Every row comes from one small tree of marks. The marks that hang from a mark follow it in brackets, in alphabetical order. Every link used is in the known rows. Which tree was each row made from?
Known rows:
zuri(vugav): [  3.7 -18.3  -1.6  46.0   8.6   4.3 -11.8   4.4 -11.7  24.1  -7.2   7.1
  -8.0  -5.5  -0.4 -11.7  23.4   1.1   6.0   3.0  14.2 -13.0 -12.7  -5.4
  -4.0  -6.0   8.5  -5.4  -6.7 -14.6]
rigole(lutuso zitek): [ -0.9 -18.0  -8.2   5.5   8.7   5.9  -7.2   5.3   3.5  11.6   1.8   9.9
   5.7 -14.1   1.2  -5.1  -3.6  -2.1   4.7  -6.5  -1.3   5.0  -1.1  -7.4
  -2.6  -5.5   7.0  -3.4 -14.2 -22.7]
lutuso(rigole(biliz)): [ -2.0 -20.0  -6.6  28.6  14.1   0.6 -14.4   7.0   6.1  14.6  -2.9   8.9
   7.2 -12.6   1.1  -4.9   6.2   2.8   7.5  -1.1  -7.2   0.7  -8.3   7.4
   0.5  -8.5   2.9  -6.0  -1.8  -9.2]
biliz(nolab): [ -1.1 -14.1  -3.7  37.1  10.1  -0.8 -12.2   6.7  -6.7   8.1  -5.7   8.4
  -7.8 -13.9  -7.0  -8.2  -8.7   5.2   4.7  11.7   8.0 -11.9 -10.8   0.3
  -6.6  -7.5   9.2  -5.4   0.6 -18.5]
lutuso(rigole(zitek(nolab)) zuri): [ -1.2 -20.6  -0.8  12.8   7.2   5.0  -1.5   3.8  -8.2   5.6  -4.6   7.0
  10.2 -12.1  -2.3   2.5 -14.0  -5.4   3.1  -9.4   0.1   9.4  -8.5  -2.5
  -1.9  -1.3   8.1  -1.2 -14.0  -8.2]
zuri(vugav(bapakaz)): [  3.3 -14.2   0.1  57.9   6.3   8.1  -7.6   3.7 -14.1  33.9  -8.0   1.8
 -11.9  -3.3  -4.8  -8.5  37.0   6.6   3.0   3.2  18.9  -7.7  -8.0  -6.7
  -8.6  -9.6  11.3  -5.4   0.0  -7.7]
vugav(bapakaz zuri(lutuso(rigole(biliz)))): [ -3.7  -9.1  -4.1  47.4   3.4  11.5  -1.3  -3.2  18.5  21.0 -12.7  -1.0
  -3.2  -0.1  -4.7   3.3  58.1  19.9   0.3 -15.3   2.5   2.1  -3.9   8.1
  -2.6 -11.5   0.9  -4.5   3.7   0.6]
zitek(mosi): [  5.2 -22.9  -3.6  29.1  18.6   1.6 -13.9   7.6  -1.3   9.8  -6.0   9.2
   4.5  -5.4  -7.7  -8.3  -2.6   1.2   5.9  10.2  -3.2 -19.9 -11.7  -1.7
 -10.6 -16.1  14.3  -3.6   7.3 -12.3]
rigole(biliz lutuso): [  0.0 -16.3 -10.6  12.4   6.9   4.3 -13.0   6.6   9.1  18.5   0.6  11.4
   7.4  -9.0   6.0  -8.7 -10.3   2.8   5.2  -0.9  -2.5  11.9  -2.1  -1.8
  -1.9  -7.5   3.8  -6.2  -8.3 -16.4]
lutuso(rigole(zitek(mosi)) zuri): [  4.3 -27.2  -2.3   4.8  12.6   5.0  -7.6   3.8  -8.1   9.0  -5.4   8.1
  18.4  -4.2  -4.8   1.8  -3.8  -5.3   1.4  -3.1  -9.3  -7.6  -5.7  -2.8
  -1.1  -7.0  13.6  -2.2  -5.0  -7.4]
zitek(mosi nolab(biliz)): [ -1.7 -18.6  -1.2  19.6  11.2  -4.0  -7.7   8.2 -20.4  -4.1  -6.4  -1.4
   8.3  -2.4  -8.3  -9.1 -22.5   3.8   7.2  24.9 -13.3  -9.3 -20.2   7.8
 -19.3 -24.4  10.4   3.0  10.7   1.0]
zuri(lutuso(rigole(zitek)) vugav): [ -0.1 -16.0  -3.6  29.3   9.1   1.9   0.9  -2.3  -4.1  13.4  -8.7   0.2
   3.1   0.6  -0.2  -4.0  49.1   0.0   5.2 -25.0   3.7  -8.6  -8.8   5.1
   1.9  -4.2   7.4   1.2 -17.6 -12.1]
zuri(lutuso vugav): [  4.0 -16.1  -3.1  49.4   3.5   2.9  -6.9  -1.3  -2.7  19.9 -12.8   4.9
  -6.7   7.9   1.1 -12.3  42.6   5.8   5.8  -6.9  22.2 -17.8 -14.9  -1.0
  -1.4  -5.7   8.0   0.1 -11.2 -14.6]
rigole(biliz lutuso zitek(mosi(tilar) nolab)): [ -5.9  -8.6  -7.1 -27.2  12.2  -4.9   6.2   9.6  19.0   5.0   2.1   6.4
  28.9   0.7 -14.0   3.6 -39.9  -9.6  -3.5  -9.2 -38.7  34.8   0.5  15.7
 -18.7 -18.7  14.4  -6.0  11.8   0.8]
vugav(bapakaz zuri(lutuso(rigole(biliz zitek)))): [ -9.0  -5.5  -4.4  27.2   2.3  12.7   6.6  -1.5  17.2  18.2  -9.5  -2.7
  -0.5  -0.5  -7.8   8.5  58.0  17.6  -1.1 -13.9  -8.2  15.8   1.7  12.9
  -4.2 -14.7   5.0  -5.0   6.6  -0.8]
zitek(nolab): [ -0.6 -16.9  -1.9  40.8  12.2   1.7  -8.3   7.4  -2.0   6.2  -5.5   7.7
  -5.3 -13.4  -6.6  -7.6 -11.3   1.1   6.0   3.2   7.4  -2.8 -13.8  -0.6
 -10.7 -10.2   8.1  -1.7   1.0 -12.1]
zuri(lutuso(rigole) vugav): [  5.1 -18.4  -2.7  48.2   9.6   1.6  -6.9  -4.3  -3.6  17.8 -12.0   1.4
   0.6   1.0   3.5  -9.6  49.3   2.8   6.4 -25.2  14.5 -23.7 -15.5   0.6
   3.0  -2.3   3.1  -0.2 -20.3 -11.4]
zitek(mosi(biliz tilar) nolab): [  0.7 -14.2   0.8  18.5  21.7  -8.0  -0.2   5.2  11.7   6.8  -5.4   3.7
  21.6  -4.3 -22.1  -2.2 -28.8  -4.4  -1.6  -2.6 -23.8 -10.2 -17.5  15.2
 -22.0 -21.6  14.4  -4.6  22.1   2.5]
zuri(lutuso vugav(bapakaz)): [  3.7 -11.2  -1.7  63.3   2.3   7.1  -2.7  -2.7  -6.0  29.5 -12.9  -0.4
 -12.1  10.2  -3.0  -9.0  56.4  11.4   3.1  -8.8  26.6 -11.2 -10.0  -3.2
  -6.7  -8.5   9.6  -1.4  -4.2  -7.3]
zuri(lutuso(rigole(biliz zitek)) vugav(bapakaz)): [ -5.1  -6.2  -4.9  29.5   1.4   2.6   8.1   0.6  -3.0  28.6  -7.5  -5.7
   3.2   7.1  -4.0   1.3  57.7   8.1   0.9 -14.5  -5.0  19.6  -1.5  13.9
  -2.7 -11.3   7.4  -2.8   2.4  -0.3]
lutuso(rigole(biliz zitek) zuri(vugav(bapakaz))): [ -1.1 -12.1  -1.8  18.4  -3.8   8.4   2.5   4.5 -17.3  37.4  -5.2   0.9
   7.1   1.7  -1.5   3.4  29.0   2.1  -1.6  -1.7  -0.5  27.9   0.5   1.9
   0.2  -4.4  10.1  -7.1  -2.8   1.4]
rigole(lutuso): [  4.6 -21.4  -7.9  26.2  10.7   5.8 -15.5   3.5   6.1  16.1  -0.9  11.5
   3.5 -13.1   4.8 -11.2  -4.9   1.3   6.3  -9.2  10.9  -8.8  -7.5 -12.3
  -2.7  -2.4   4.6  -3.7 -19.2 -22.0]

Which tree is each row?
[ -2.2 -19.1  -1.1  16.4  13.3  -8.5  -8.2   6.6  -2.0  -3.5  -6.7   2.8
  17.3   2.2 -14.6  -6.4 -23.7  -0.9   3.9  10.2 -18.5  -9.4 -19.7  12.3
 -23.6 -23.8  12.8  -0.6  14.7   9.4] -> zitek(mosi(tilar) nolab(biliz))
[  1.5 -13.1  -0.9  59.8   7.7  13.9  -3.9  -6.3  12.9  18.4 -14.3  -1.2
  -6.8  -4.7  -4.2   1.0  65.2  18.5   1.4 -22.7  15.7 -20.7  -7.4  -1.6
  -3.9  -7.1   1.6  -1.7  -7.9  -5.2] -> vugav(bapakaz zuri(lutuso(rigole)))
[  2.1 -12.1  -1.1  28.7  11.3   3.6   9.3  -1.7 -10.5  21.4 -10.0  -8.1
   8.2   9.9 -10.5   0.2  54.2   3.5   0.0 -20.8  -8.0  -6.7  -5.8   7.4
  -8.6 -14.6  14.0   0.5   1.8  -0.3] -> zuri(lutuso(rigole(zitek(mosi))) vugav(bapakaz))
[  2.1 -18.4  -2.1  45.8  11.3   9.9  -9.1  -6.6  17.9   7.8 -13.3   5.0
  -1.9  -7.0  -0.3  -2.1  51.1  12.3   4.5 -22.4  11.3 -25.8 -11.8  -0.4
   2.0  -5.0   1.0  -0.8 -15.3 -11.6] -> vugav(zuri(lutuso(rigole)))
[ -1.6  -9.5  -2.3  29.0  14.3  -7.1  -7.2   3.3   9.5  12.5  -5.2   7.9
   8.3 -11.4 -16.5  -5.0 -17.3   1.4  -0.4   1.6  -7.6 -12.4 -13.0  12.4
 -12.1 -12.0  10.5  -8.7  15.1  -8.4] -> mosi(biliz(nolab) tilar)
[ -1.6  -1.1  -3.5  41.8  -0.2  -1.6   6.1  -0.9 -14.3  24.8 -11.0  -7.1
  -2.5   6.0  -5.3  -3.3  40.7  12.0  -0.5 -10.8   0.0  11.1  -7.5  14.4
  -2.3  -8.6   4.9  -4.0  -0.9  -1.2] -> zuri(lutuso(rigole(biliz(nolab))) vugav(bapakaz))
[ -5.2  -8.2  -7.5 -24.9   9.7  -1.0   8.0  11.5   0.8   4.2   2.3   2.8
  20.7  -5.3  -7.9   0.5 -39.3  -4.6  -0.3   2.8 -35.5  36.3   0.4  10.8
 -14.6 -19.9  12.7  -3.2   6.8  -8.2] -> rigole(biliz lutuso zitek(mosi nolab))
[  4.6 -22.3  -0.9  -1.7  14.8   2.5  -0.5   2.4  -5.5  13.7  -4.1   3.1
  26.5  -6.9  -8.8   2.3 -10.5  -3.8  -0.7  -2.4 -21.4  -9.6  -8.6   3.7
  -3.3 -11.1  12.3  -2.5   2.5  -5.6] -> lutuso(rigole(zitek(mosi(biliz))) zuri)
[  0.0 -11.1  -1.4  60.7   2.3  16.2  -4.1  -4.4  14.5  20.8 -14.9   2.7
 -16.0  -0.3  -6.6  -1.3  57.2  21.0   0.6  -5.8  23.3 -13.6  -6.0  -4.1
  -8.2 -11.6   6.1  -3.0   1.9  -7.4] -> vugav(bapakaz zuri(lutuso))
[  0.5  -8.3  -5.2   2.1 -11.5  12.7   5.0   3.8 -13.0  40.7  -2.5   2.5
   7.5   5.3   4.2   0.1  12.1   2.9  -3.9   0.9   4.9  39.9   7.6  -7.2
  -2.1  -2.5   9.6  -7.8  -9.9  -5.4] -> rigole(biliz lutuso(zuri(vugav(bapakaz))) zitek)
[  6.9 -10.6  -4.5  21.7 -10.6  11.9  -2.2   1.8 -12.9  43.3  -5.1   4.4
   5.2   6.5   7.5  -5.3  10.5   5.5  -2.3  -2.2  16.5  27.7   0.8 -11.4
  -0.8   0.0   5.9  -7.4 -14.6  -4.4] -> rigole(biliz lutuso(zuri(vugav(bapakaz))))
[  6.9 -15.6  -6.0   8.5  -8.3   7.8  -7.6   2.4 -11.0  31.7  -4.9  10.7
   9.7   4.9  12.5  -8.2  -3.3  -0.8   0.8  -0.3  11.4  19.8  -3.8 -10.5
   4.9   3.4   4.2  -7.1 -23.5 -11.6] -> rigole(biliz lutuso(zuri(vugav)))
[ -3.0 -11.7   0.3   1.6  -1.3   2.2   8.2   6.2 -17.7  18.8  -5.1   1.3
  11.4  -1.3  -0.6   3.1  -4.1  -5.9   0.0  -4.3 -11.8  35.3  -6.0   7.2
  -0.5  -3.7   7.9  -4.0  -8.8  -0.3] -> lutuso(rigole(biliz zitek(nolab)) zuri(vugav))
[ -0.1 -15.5  -5.0  15.5   1.8   0.4 -10.2   4.5  -5.9  12.6  -6.6   9.3
   9.3  -8.2   1.2  -1.7 -18.5   3.5   2.0   6.7  -1.6  12.0  -7.4   4.3
   4.5   0.0   4.4  -7.5  -8.3  -8.1] -> lutuso(rigole(biliz(nolab)) zuri)
[  7.8 -17.3   1.6  51.6  -3.6  12.3  -6.7   1.2 -17.5  38.5 -10.7   6.1
  -7.8   3.0   0.0  -6.4  29.1   5.7  -0.1   3.7  32.1  -2.6  -7.4 -15.0
  -4.2  -1.4  10.2  -6.0  -8.3  -5.7] -> lutuso(zuri(vugav(bapakaz)))
[  5.6 -14.7  -1.5  61.4   6.7   5.8  -1.8  -5.3  -6.9  28.2 -12.2  -3.7
  -4.1   3.5  -1.0  -6.5  63.8   8.4   3.7 -25.3  19.3 -15.9 -12.1  -0.6
  -2.1  -4.3   5.7   0.5 -12.4  -4.3] -> zuri(lutuso(rigole) vugav(bapakaz))
[ -3.2 -21.6  -6.4   2.8   3.6   4.8  -7.0   6.2   0.3  16.1  -3.1  11.6
  13.8  -6.9   2.0   2.2   0.0  -0.7   3.1   2.5  -5.6  18.6  -2.3   3.4
   4.8  -2.5   6.4  -6.6  -4.6  -8.0] -> lutuso(rigole(biliz zitek) zuri)
[  1.9 -17.2  -2.2  13.0  16.3  -3.7   3.3  -2.7   7.9  12.1  -9.8   1.1
  22.1  12.8 -12.1   0.2  37.9  -8.0  -0.3 -32.5 -15.8 -12.7  -9.9  13.5
  -7.7 -11.8  14.7  -1.8  -1.8   1.0] -> zuri(lutuso(rigole(zitek(mosi(tilar)))) vugav)
[ -0.5 -22.1  -5.4 -11.4   8.3   2.6  -4.7   8.1  -2.5  11.8  -3.7   8.2
  24.1   0.3  -3.4   3.6 -11.3  -2.9   0.5   4.9 -21.6  13.2  -2.4   7.1
  -0.8 -11.1  12.1  -4.7   3.4  -2.8] -> lutuso(rigole(biliz zitek(mosi)) zuri)
[  0.8 -15.1  -6.3 -15.0  18.7  -3.1   1.0   3.8  20.7  12.9   1.6   6.1
  31.5  -4.6 -14.9  -0.5 -20.5  -7.4  -2.9 -13.6 -32.0  -1.5  -2.6   8.4
 -14.8 -17.0  14.6  -5.9   9.1  -6.3] -> rigole(lutuso zitek(mosi(biliz tilar)))
[ -6.6  -5.5   1.7  36.9   6.2  11.7  13.2  -3.4   6.3   8.5 -11.3  -6.8
  -5.1  -7.0 -13.4   8.7  45.1  13.1  -1.8 -25.3  -0.7   7.9  -4.5   7.1
 -11.2 -12.6   5.7   0.4  -2.2  -0.4] -> vugav(bapakaz zuri(lutuso(rigole(zitek(nolab)))))
[  4.1 -19.9  -9.0   5.9  -3.2   7.6 -12.4   3.9   4.7  22.1  -2.8  15.5
  12.4  -2.4  10.8  -6.5 -20.2   2.3   2.5   1.8  11.3  16.7  -2.3 -10.0
   3.4   1.3   3.0  -6.4 -16.7 -14.5] -> rigole(biliz lutuso(zuri))
[ -6.4 -11.5  -0.2  18.6   2.2  -5.0   8.4  -1.4 -22.3  -1.1  -8.6 -10.3
   6.6   3.7  -1.2  -5.4  28.9   3.2   6.6 -11.0  -8.5   1.4 -18.5  14.6
  -6.5 -12.3   2.9   6.4 -14.1   1.5] -> zuri(lutuso(rigole(zitek(nolab(biliz)))) vugav)
[ -5.4  -1.0  -2.8  39.2   1.3   6.8   3.6  -2.6   5.2  15.9 -13.0  -4.7
  -5.8  -3.4  -8.9   4.4  41.2  21.8  -2.5  -7.0  -3.5   9.0  -4.1  13.8
  -4.7 -12.1   2.0  -5.6   3.9  -0.9] -> vugav(bapakaz zuri(lutuso(rigole(biliz(nolab)))))
[  2.0 -18.2  -7.2  -7.6  14.8   4.1  -4.8   7.0   1.9   8.7   1.1   7.0
  15.3  -8.6  -4.4  -3.9 -12.9  -4.1   2.6  -3.0 -16.0   3.2  -0.5  -3.9
  -8.8 -12.8  13.2  -1.9  -4.5 -16.8] -> rigole(lutuso zitek(mosi))
[  9.2 -20.0   1.4  50.8   1.9  10.4  -7.7  -1.5 -20.8  36.3 -10.0   2.7
   0.4  -1.3   2.0  -4.4  36.6   3.0   0.8 -13.4  23.7  -9.5  -8.8 -12.9
   0.7   2.4   7.7  -5.2 -17.1  -3.1] -> lutuso(rigole zuri(vugav(bapakaz)))
[  1.3 -12.9   0.5  20.8  19.0  -3.8   1.5   6.8  -4.2   6.0  -4.9  -0.6
  12.0  -7.8 -16.2  -5.5 -27.3   0.8   1.9  11.2 -20.5  -7.3 -18.2  10.4
 -18.5 -22.9  13.3  -0.5  18.9  -5.8] -> zitek(mosi(biliz) nolab)
[ -7.5 -15.7  -9.6  14.5   7.7  -0.4  -2.6   3.4  17.4   8.4  -5.0   5.2
   9.4  -1.1  -1.4  -0.4  24.9   4.7   5.3 -11.3 -11.7  12.1  -4.3  15.6
   1.7 -10.9   5.5  -1.3  -0.3  -9.9] -> zuri(lutuso(rigole(biliz zitek)))
[  3.8 -16.4  -2.4 -16.3   5.0   6.2   3.4   5.0  -7.1   6.2  -2.6   6.5
  19.8  -1.1  -4.7   0.3 -41.1  -7.0  -1.8  -5.7 -10.6  17.7  -3.6  -7.5
  -9.5  -7.9  13.4  -0.3 -12.6  -9.7] -> rigole(lutuso(zuri) zitek(mosi nolab))
[ -0.9  -9.4  -8.0 -32.9  -1.4   1.9   3.1   7.5 -10.4   9.7  -1.5   6.9
  21.8   0.8  -3.5   1.9 -44.3  -1.5  -4.3  13.8 -21.1  33.2   3.8   2.7
  -4.1  -8.8  13.6  -7.0  -1.5 -11.6] -> rigole(biliz(nolab) lutuso(zuri) zitek(mosi))
[ -5.9 -12.5 -11.7  -7.0   4.4   3.8  -4.9   9.6   8.1  14.5   3.8   9.6
   9.6 -10.1   1.9  -3.2 -10.2   0.3   3.4   1.7 -13.3  27.2   3.9   2.8
  -3.4  -9.2   5.7  -6.0  -4.6 -17.3] -> rigole(biliz lutuso zitek)
[  5.8 -12.3  -2.3  15.8  -7.6  14.3   2.5   0.1 -18.2  37.6  -3.9   3.6
   3.2   2.0   3.4  -1.9  18.2   0.2  -3.0 -10.5  18.9  19.8   3.6 -17.6
  -2.3   1.7  10.9  -5.4 -20.1  -9.9] -> rigole(lutuso(zuri(vugav(bapakaz))) zitek)
[  9.9 -25.4   0.2  38.2   5.2   6.8 -12.0  -1.3 -15.6  26.1  -9.3   7.8
   4.3  -4.2   6.5  -7.1  22.1  -2.8   3.9 -11.6  18.0 -16.1 -13.2 -11.6
   5.6   5.9   5.4  -4.2 -25.0  -8.9] -> lutuso(rigole zuri(vugav))
[  1.7 -17.6   0.0  22.8  19.2  -4.8  -6.4   6.9  11.6   4.8  -6.7   8.7
  13.7  -2.1 -17.7  -3.4 -22.3  -6.2   0.5  -5.3 -13.2  -9.0 -13.8   7.9
 -20.8 -18.4  15.9  -4.5  13.8   0.3] -> zitek(mosi(tilar) nolab)
[ -2.5 -17.6  -4.2 -10.2  -8.1   3.7  -1.6   3.7 -19.1   3.0  -1.8   3.3
  13.1  -4.3   5.4  -4.1 -32.5   0.6   3.7   7.7  -0.7  21.0  -9.0  -7.0
  -6.5  -5.8   3.7   2.5 -20.4  -6.1] -> rigole(lutuso(zuri) zitek(nolab(biliz)))
[  4.0 -22.3  -0.1  17.9   3.3   6.8  -4.6   1.2 -19.3  22.0  -7.0   6.2
   8.1  -5.1   3.6  -1.7  22.0  -5.8   2.4 -11.6   7.8  -2.0  -6.2  -7.1
   4.9   3.7   8.7  -4.1 -21.0 -10.5] -> lutuso(rigole(zitek) zuri(vugav))
[ -5.4 -15.7  -3.3   0.4   1.4   2.2   1.8   7.4  -4.5   9.1  -3.3   7.0
  13.8  -8.2  -2.4   4.8 -21.1  -2.9   1.5  -1.0 -13.3  32.8  -5.3   7.3
  -1.4  -5.3   7.2  -4.1  -3.4  -3.5] -> lutuso(rigole(biliz zitek(nolab)) zuri)
[-10.1 -12.2  -4.5   5.6  12.0  -1.7   2.0  10.6  -0.2   4.0   0.4   3.0
  10.4 -15.0  -7.4   2.6 -12.6  -2.0   4.0  -2.6 -25.2  27.6  -6.1  16.0
  -7.1 -13.9   6.8  -3.5   4.3  -5.3] -> lutuso(rigole(biliz zitek(nolab)))
[  3.7  -2.9  -3.7  16.2 -13.7   7.7   3.2   1.6 -25.3  36.3  -6.0   1.1
   2.1   4.3   2.5  -3.8  -5.2   6.7  -5.1   5.6   9.9  33.7   1.1  -6.8
  -2.2   0.3   7.3  -9.1 -12.9  -6.3] -> rigole(biliz(nolab) lutuso(zuri(vugav(bapakaz))))
[  1.2 -10.0  -1.6  18.7  17.1  -5.2  -3.5   6.2 -11.3   6.9  -5.4   0.0
   9.6 -10.2 -16.6  -6.8 -24.6   4.0   0.5  20.2 -19.5 -15.2 -14.5  11.1
 -13.6 -19.9  13.7  -4.7  18.8 -11.3] -> zitek(mosi(biliz(nolab)))
[  6.5 -18.0   2.2  17.9   6.2   9.5   3.6   1.5 -23.5  29.5  -7.8  -1.7
  12.2   3.6  -7.9   2.6  28.9  -2.7  -3.2  -8.3  -3.7   0.7  -3.2  -4.7
  -5.5  -7.2  16.9  -3.9  -2.9   2.3] -> lutuso(rigole(zitek(mosi)) zuri(vugav(bapakaz)))
[ -8.6 -10.4  -5.8  14.0   5.6   7.5   2.3  -1.3  20.5   8.1  -8.7   3.5
   4.6  -4.0  -2.9   5.5  43.2  11.5   2.2 -12.7 -11.6  12.0  -1.7  14.3
   0.9 -11.9   2.9  -3.5  -0.1  -6.9] -> vugav(zuri(lutuso(rigole(biliz zitek))))
